Each row comes from the steps of one walk. Every step used is in the known rows, and no mark comes twice. Write the walk behind each row, first mark first.
In the rows, 100 means zero.
Known rows:
gere, zezi, sivor, nuzibub: [93,115,95,99,96,104,102,93,111,74,106,115,115,90,184,69,93,92,134,100,104,101,70,110,104,104,102,119,102,109,86,102,102,67,92,97,93,100,91,79,121]
lusap, gulivin, gere, zezi, sivor: [96,94,114,89,109,99,107,81,82,84,102,110,111,85,111,55,99,92,118,93,118,103,79,99,101,106,99,93,101,111,98,97,114,100,86,112,107,93,89,87,120]
gere, gulivin, fesib, zezi, boma, gapu: [115,102,84,64,94,97,114,109,99,124,108,80,131,95,159,106,117,98,84,102,84,95,96,82,111,110,114,74,101,78,97,85,133,81,93,110,76,102,98,77,109]
gulivin, lusap, gapu, gere, zezi, boma: [100,79,112,72,80,114,115,104,79,93,104,99,119,97,185,63,106,91,108,102,106,108,103,97,111,111,71,74,100,92,92,92,92,105,91,88,85,106,71,68,108]
gere, zezi, sivor, nuzibub, ruseb: [90,126,65,63,101,104,105,79,105,64,111,124,108,84,182,68,94,97,139,105,103,92,77,99,107,106,93,115,105,99,92,104,93,78,85,94,86,94,93,82,132]
boma, gapu, gere, zezi, sivor, kisip: [92,97,114,36,105,114,115,97,100,69,100,78,139,125,159,63,114,88,160,95,111,105,93,101,99,100,102,100,106,109,106,91,120,68,95,111,98,104,88,83,125]
ruseb, medobot: [100,102,108,81,91,101,101,84,115,102,104,99,99,94,61,103,97,102,108,102,88,99,90,107,103,104,102,105,101,100,97,100,90,84,101,91,102,93,95,105,111]
gere, zezi, sivor, nuzibub, ruseb, medobot: [90,129,68,54,94,105,106,63,122,66,115,123,105,80,142,74,90,100,147,106,92,91,66,104,111,110,98,125,105,97,89,103,83,64,88,87,87,89,89,87,140]
rifup, figaf: [97,96,92,121,100,100,107,101,88,99,96,94,119,96,85,110,104,98,114,98,101,94,101,96,101,102,85,109,98,94,96,102,100,101,89,105,101,99,91,93,96]
gere, gulivin, fesib, gapu: [115,110,73,76,94,101,105,93,95,116,105,88,123,73,112,102,109,104,96,96,93,99,111,94,110,105,111,81,98,68,102,86,116,79,93,104,91,93,108,103,126]
sivor, zezi, boma: [94,98,108,110,106,101,107,115,91,101,105,111,104,99,147,80,105,101,100,105,93,108,92,102,108,106,76,102,105,92,96,105,95,92,91,115,93,106,96,72,89]
fesib, zezi, boma, gapu, gere, gulivin, lusap: [108,89,124,17,85,98,117,103,88,104,104,76,142,92,187,87,123,90,102,96,87,87,96,80,107,107,99,83,105,75,109,83,129,99,99,105,72,104,87,93,116]
gulivin, fesib: [109,98,92,101,100,104,98,106,99,111,107,94,100,97,74,98,102,99,87,102,101,101,109,107,101,103,98,92,99,90,96,98,110,95,96,105,97,100,104,76,109]
boma, zezi, sivor: [100,97,113,70,109,95,104,93,107,99,104,110,122,122,149,90,95,88,110,95,107,90,87,95,101,104,113,108,105,101,91,98,126,88,100,97,98,106,105,97,113]
sivor, zezi, boma, gulivin, fesib, gapu: [107,105,50,76,115,109,115,107,99,118,111,85,120,80,159,81,108,102,117,108,87,102,111,105,113,107,74,63,103,73,97,100,102,82,85,119,82,97,104,52,102]
gapu, gere: [99,90,128,66,97,101,104,93,101,91,102,95,108,105,86,90,104,98,113,97,107,101,104,97,99,101,93,106,101,94,116,99,94,106,100,105,102,103,94,101,107]
medobot, ruseb: [91,97,91,116,99,97,104,108,88,109,99,97,97,104,94,107,98,104,101,103,106,101,99,102,96,97,100,109,103,99,112,99,95,120,104,100,100,101,100,121,126]
rifup, kisip, sivor, zezi, boma, gapu: [86,94,89,100,119,106,117,117,109,103,102,63,133,103,156,85,98,112,139,97,91,102,80,107,106,104,105,122,110,82,98,91,112,92,85,132,86,99,93,56,85]
gulivin, lusap: [101,92,102,87,91,105,97,105,86,103,101,95,102,94,108,92,104,95,94,98,97,93,110,108,99,99,87,90,102,90,93,97,111,106,102,91,91,100,98,87,104]
gere, zezi, boma: [99,99,101,111,99,103,107,105,96,104,103,111,100,100,166,78,104,102,94,107,97,105,86,96,106,106,93,97,106,115,92,98,89,97,92,93,92,103,94,80,86]
kisip, sivor, zezi, boma, gulivin, lusap, gapu: [96,91,62,118,98,115,115,103,89,109,107,88,117,92,165,58,98,99,135,102,95,99,111,118,111,109,79,62,101,64,83,98,100,110,84,118,77,103,85,56,104]
boma, gulivin, gere, zezi, sivor: [101,95,73,106,112,101,111,82,95,84,107,100,114,92,120,51,106,96,137,106,109,94,86,110,100,104,105,84,109,115,102,98,103,100,96,110,96,94,98,73,101]
gulivin, lusap, gapu: [103,91,86,99,87,109,103,101,81,99,99,91,110,90,123,98,96,93,96,97,99,99,118,106,105,104,87,72,93,82,84,95,107,102,97,87,90,100,84,86,113]
gulivin, lusap, zezi: [105,92,109,81,95,105,100,112,82,107,101,77,121,73,128,83,100,91,96,97,94,101,110,105,101,98,79,85,92,100,89,98,121,100,88,104,88,97,97,80,121]
gapu, gere, gulivin: [101,102,132,62,84,95,106,93,103,89,104,105,115,94,91,86,113,100,111,96,109,101,96,91,104,102,101,104,101,83,120,89,98,104,98,112,100,100,96,118,114]
fesib, zezi, sivor, kisip: [98,101,109,57,113,101,108,100,96,87,102,96,129,120,147,87,108,88,116,91,95,98,90,98,105,103,94,115,102,83,94,101,125,81,101,111,101,105,102,92,124]
kisip, sivor, zezi, boma, gulivin, lusap: [96,95,84,111,106,110,110,106,94,113,110,89,105,92,145,53,106,101,133,105,90,94,102,122,106,104,79,80,108,72,92,102,104,112,90,121,78,102,100,58,97]
nuzibub, ruseb: [97,108,69,70,103,100,104,86,96,90,105,108,95,96,92,100,100,103,107,103,100,90,106,89,101,102,94,94,102,91,106,102,92,107,94,98,93,94,101,102,108]
gapu, gere, zezi, sivor, nuzibub: [92,106,125,57,92,104,106,88,111,65,110,115,122,93,179,56,98,91,149,97,112,103,71,108,105,105,96,125,103,102,102,101,97,74,94,102,95,104,85,82,132]
medobot, ruseb, nuzibub: [99,97,97,119,93,99,101,117,106,101,103,97,91,97,86,97,102,106,120,98,101,99,91,104,98,102,106,127,101,103,109,104,94,113,102,89,91,98,102,121,124]
fesib, zezi, boma, gulivin, lusap: [106,92,82,72,103,100,110,103,95,115,106,88,111,88,183,85,110,93,94,104,80,85,101,98,108,104,76,70,104,85,92,97,113,115,100,97,73,100,98,75,92]
zezi, boma, gapu: [99,98,104,81,100,102,109,114,106,110,100,85,105,113,151,101,104,93,99,103,92,91,93,88,101,103,104,86,101,105,97,94,103,84,100,99,85,102,92,92,89]
kisip, sivor, zezi, boma: [91,95,108,133,108,104,107,112,93,109,108,102,107,107,133,63,98,105,121,102,94,106,88,108,105,109,96,112,105,81,94,105,98,99,88,124,94,107,97,78,100]
gulivin, fesib, gapu, gere, zezi, sivor: [105,98,84,53,104,110,113,83,92,101,110,89,143,89,153,66,106,93,132,91,107,102,97,102,108,111,99,94,103,86,104,95,115,64,88,103,98,102,93,74,139]
kisip, sivor: [97,97,100,121,105,103,100,94,102,107,103,89,103,109,81,84,95,104,119,96,99,97,95,106,97,103,123,110,100,86,99,100,101,107,97,111,100,102,102,104,111]
sivor, nuzibub, ruseb: [97,119,78,55,101,101,99,89,111,73,110,109,92,81,132,102,93,102,121,107,95,92,94,94,102,102,89,114,99,86,102,103,87,102,97,96,85,93,99,95,124]
nuzibub, ruseb, medobot: [97,111,72,57,96,102,104,68,111,92,109,109,90,89,49,106,98,107,114,106,88,90,96,96,105,106,94,102,104,92,101,100,81,94,95,89,96,88,97,110,120]
lusap, gapu, gere: [99,87,111,74,91,106,109,91,93,88,100,96,115,103,107,96,98,96,120,96,112,108,109,94,105,107,91,88,92,88,106,96,92,102,98,104,103,105,81,99,116]

Write each row's walk:
[102,94,132,50,75,100,103,98,87,92,103,96,117,84,97,80,116,95,103,94,104,96,108,100,104,100,91,94,104,72,115,88,112,110,101,102,91,100,94,110,120] : gapu, gere, gulivin, lusap
[92,97,94,107,113,101,105,104,112,103,100,72,113,103,90,93,93,112,122,92,99,99,83,109,101,100,115,134,106,80,102,92,107,115,94,118,102,96,102,83,97] : rifup, kisip, sivor
[114,91,89,62,85,100,115,84,88,99,108,89,141,84,121,100,112,100,102,94,105,111,115,87,114,114,105,76,93,61,106,86,120,102,91,114,94,104,89,89,136] : lusap, gapu, gere, gulivin, fesib, zezi
[101,83,111,78,109,103,115,97,86,96,98,82,108,88,146,76,104,94,112,104,106,106,83,86,99,106,104,74,101,120,99,89,107,109,86,107,91,92,86,82,100] : lusap, gulivin, gere, zezi, boma, gapu
[101,82,113,59,80,111,106,96,79,91,101,88,118,97,113,88,101,91,112,93,109,102,119,102,104,106,78,78,94,77,100,94,103,108,99,92,92,104,79,88,123] : gulivin, lusap, gapu, gere
[113,94,96,20,111,108,120,103,105,121,110,69,134,74,158,72,106,92,121,104,92,98,113,93,112,108,74,60,93,82,110,93,103,90,81,122,81,99,99,71,121] : lusap, zezi, boma, gulivin, fesib, gapu, gere
[93,107,83,112,102,102,105,91,97,91,103,112,117,102,158,70,100,95,120,97,106,99,83,104,104,103,106,102,104,113,91,100,104,77,90,100,102,102,94,85,106] : gere, zezi, sivor
[89,118,96,10,89,107,110,59,123,59,118,120,112,84,129,63,95,99,162,103,100,94,69,102,110,112,92,127,107,95,105,103,79,67,89,91,90,92,82,90,150] : gapu, gere, zezi, sivor, nuzibub, ruseb, medobot
[91,84,119,81,107,108,116,110,98,101,106,76,133,114,140,66,107,99,153,99,99,103,92,101,101,107,105,104,105,83,109,98,105,91,89,132,87,109,87,76,108] : kisip, sivor, zezi, boma, gapu, gere
[102,98,138,30,89,97,119,111,101,103,101,77,141,90,164,81,112,92,117,101,99,97,91,77,107,105,100,85,93,95,113,84,109,86,83,124,82,102,88,98,113] : lusap, zezi, boma, gapu, gere, gulivin
[97,93,67,64,89,114,117,78,90,81,105,94,134,92,176,52,104,86,150,96,114,96,107,112,109,106,79,58,102,93,95,92,106,96,90,99,88,101,75,68,121] : boma, gulivin, lusap, gapu, gere, zezi, sivor
[97,94,61,104,94,111,114,108,85,101,105,97,115,83,179,74,103,95,118,107,94,99,114,112,113,106,57,51,99,77,84,98,98,106,88,110,77,101,84,50,92] : sivor, zezi, boma, gulivin, lusap, gapu
[98,92,92,62,98,108,113,88,98,84,99,75,131,100,145,88,110,98,142,103,106,112,101,97,97,100,114,85,104,120,110,91,106,94,94,104,93,101,89,90,109] : boma, gapu, gere, zezi
[100,90,111,49,98,105,109,96,106,92,100,74,122,106,117,101,107,95,131,97,106,99,104,92,94,99,109,91,100,104,115,93,108,96,102,108,95,102,92,102,107] : boma, gapu, gere
[104,101,87,90,72,103,104,96,82,100,99,97,116,83,124,95,104,96,94,95,101,98,111,99,109,105,94,70,95,71,89,86,110,102,96,94,88,96,87,101,118] : gere, gulivin, lusap, gapu
[112,82,108,34,105,105,116,108,99,114,109,73,133,107,148,96,113,93,102,100,93,98,102,85,105,111,100,83,101,85,107,92,124,93,96,110,81,109,92,67,111] : gulivin, fesib, zezi, boma, gapu, gere
[100,86,135,33,102,103,117,114,103,104,101,70,132,101,158,79,105,89,122,102,98,97,94,84,103,105,92,89,92,108,107,94,108,88,87,117,83,106,85,84,109] : lusap, zezi, boma, gapu, gere
[99,91,102,111,109,101,107,89,83,83,106,106,114,97,111,57,103,94,117,101,110,99,81,106,100,107,110,107,108,112,99,99,108,88,96,103,102,99,94,79,111] : gulivin, gere, zezi, sivor
[92,98,114,73,100,103,109,86,98,81,104,110,125,105,146,58,105,92,134,95,114,101,86,103,104,106,97,107,106,106,107,98,102,82,92,106,104,105,89,87,115] : gapu, gere, zezi, sivor
[106,82,88,41,94,107,120,92,89,104,107,85,128,94,189,82,109,89,114,99,92,94,110,93,112,111,67,57,97,72,99,93,106,116,99,98,77,106,80,72,110] : fesib, zezi, boma, gulivin, lusap, gapu, gere
[105,103,95,81,98,103,99,96,98,111,104,95,97,87,73,98,98,97,86,93,108,104,108,100,103,101,90,76,93,86,96,95,118,108,85,111,101,94,99,86,119] : lusap, gulivin, fesib
[108,97,94,49,85,98,117,78,91,98,110,100,153,94,140,81,108,91,106,89,110,98,104,89,118,117,106,85,94,57,102,87,129,79,88,119,95,107,83,82,146] : lusap, gapu, gere, gulivin, fesib, zezi, sivor
[101,83,95,78,83,115,110,90,77,84,101,89,127,87,146,76,104,94,123,97,112,113,112,106,106,106,83,76,97,96,95,92,101,106,92,91,93,102,78,76,121] : gulivin, lusap, gapu, gere, zezi
[111,99,125,58,84,100,105,98,100,102,109,98,114,91,66,84,116,102,99,98,111,104,106,98,106,105,101,91,102,74,116,87,110,99,94,115,96,101,100,92,122] : gapu, gere, gulivin, fesib
[100,98,141,38,81,98,109,99,89,94,105,93,145,77,138,51,109,82,118,87,108,89,96,98,108,104,85,96,96,76,105,89,127,83,84,117,86,103,89,96,143] : gapu, gere, gulivin, lusap, zezi, sivor
[102,93,141,34,76,101,112,112,96,103,104,82,123,98,151,80,120,91,103,97,97,85,99,86,103,104,96,79,106,76,110,81,116,96,99,100,74,103,86,96,106] : zezi, boma, gapu, gere, gulivin, lusap
[103,87,109,95,108,101,106,83,78,85,97,96,102,73,90,73,101,99,111,100,115,115,93,97,99,103,99,87,99,114,104,95,102,120,88,107,106,89,93,91,112] : lusap, gulivin, gere, zezi
[100,89,101,57,90,111,113,100,96,98,110,95,108,89,176,56,115,94,122,107,101,99,100,106,106,103,70,68,108,103,105,93,91,119,96,98,80,101,89,71,92] : gapu, gere, zezi, boma, gulivin, lusap
[88,101,77,102,122,103,116,110,116,104,108,80,115,97,140,67,100,115,141,102,94,100,82,117,109,103,91,109,113,75,103,95,94,117,84,136,89,96,102,53,76] : rifup, kisip, sivor, zezi, boma, gulivin
[104,83,98,117,106,103,105,93,78,83,101,95,106,88,101,73,104,103,111,108,107,114,94,106,97,104,110,101,105,119,101,97,97,109,98,100,101,95,99,85,101] : gulivin, gere, zezi
[102,81,140,27,92,108,113,123,91,109,103,64,134,90,162,74,107,84,113,99,93,92,104,91,102,104,78,79,95,100,101,91,117,97,88,110,73,105,83,71,116] : gulivin, lusap, zezi, boma, gapu, gere
[109,91,91,94,111,99,106,92,98,91,104,89,97,93,66,82,105,101,118,109,102,95,104,107,96,100,102,80,103,104,110,97,97,120,104,112,96,92,104,92,94] : boma, gulivin, gere
[97,89,131,80,95,104,111,102,97,93,105,109,106,104,161,68,109,98,112,105,106,108,85,93,106,107,88,102,105,108,107,96,85,103,95,99,94,106,88,85,94] : gapu, gere, zezi, boma
[93,83,92,111,128,102,118,110,100,96,110,75,113,91,106,55,103,114,143,106,97,102,80,119,105,106,94,117,115,76,108,94,96,129,89,140,91,93,100,48,79] : rifup, kisip, sivor, zezi, boma, gulivin, gere
[102,94,78,82,89,108,111,104,95,111,104,96,99,95,166,83,100,90,99,104,95,89,110,104,110,106,71,52,98,82,86,93,95,108,96,94,77,100,83,73,94] : zezi, boma, gulivin, lusap, gapu
[97,121,84,37,92,103,101,71,122,76,113,110,88,78,83,107,91,107,129,108,86,91,83,100,106,106,92,122,101,87,99,103,76,86,99,88,87,86,96,99,136] : sivor, nuzibub, ruseb, medobot
[100,97,125,84,105,99,108,119,96,114,101,97,109,91,151,83,98,93,90,104,92,101,90,91,107,106,81,95,93,107,91,100,98,94,86,110,89,103,97,84,98] : lusap, zezi, boma
[108,92,90,70,100,109,115,99,110,105,114,96,105,96,141,61,113,100,116,111,107,107,101,106,108,107,81,68,106,100,107,93,90,106,90,112,86,102,96,55,97] : gapu, gere, zezi, boma, gulivin, fesib
[106,97,116,26,83,102,109,91,86,99,101,82,132,73,128,87,115,96,118,91,93,92,112,92,107,102,94,87,102,63,115,85,114,96,100,98,89,96,95,117,134] : fesib, gapu, gere, gulivin, lusap
[105,88,163,38,79,98,111,116,86,106,105,92,126,76,153,60,114,88,96,97,98,96,96,89,112,106,72,91,96,77,106,87,109,105,86,114,80,103,89,93,120] : gapu, gere, gulivin, lusap, zezi, boma
[97,104,108,89,104,99,106,103,98,104,103,96,126,93,133,71,94,87,113,94,102,94,89,99,105,104,93,102,93,103,92,102,116,77,85,113,100,103,95,89,121] : lusap, zezi, sivor
[95,96,89,135,108,106,103,96,92,100,104,92,117,97,96,76,98,108,138,98,99,110,96,116,101,104,110,112,104,84,97,107,105,100,87,126,101,103,102,84,114] : kisip, sivor, zezi
[104,95,118,37,77,102,108,100,94,92,100,73,132,89,120,92,118,93,121,94,102,92,111,94,99,98,105,79,104,83,113,82,123,98,101,104,82,98,90,105,121] : boma, gapu, gere, gulivin, lusap
[111,94,91,27,106,108,117,98,113,117,112,82,115,93,140,82,111,96,116,104,94,93,110,95,110,108,79,65,101,73,114,94,96,91,96,108,85,99,100,76,109] : zezi, boma, gulivin, fesib, gapu, gere
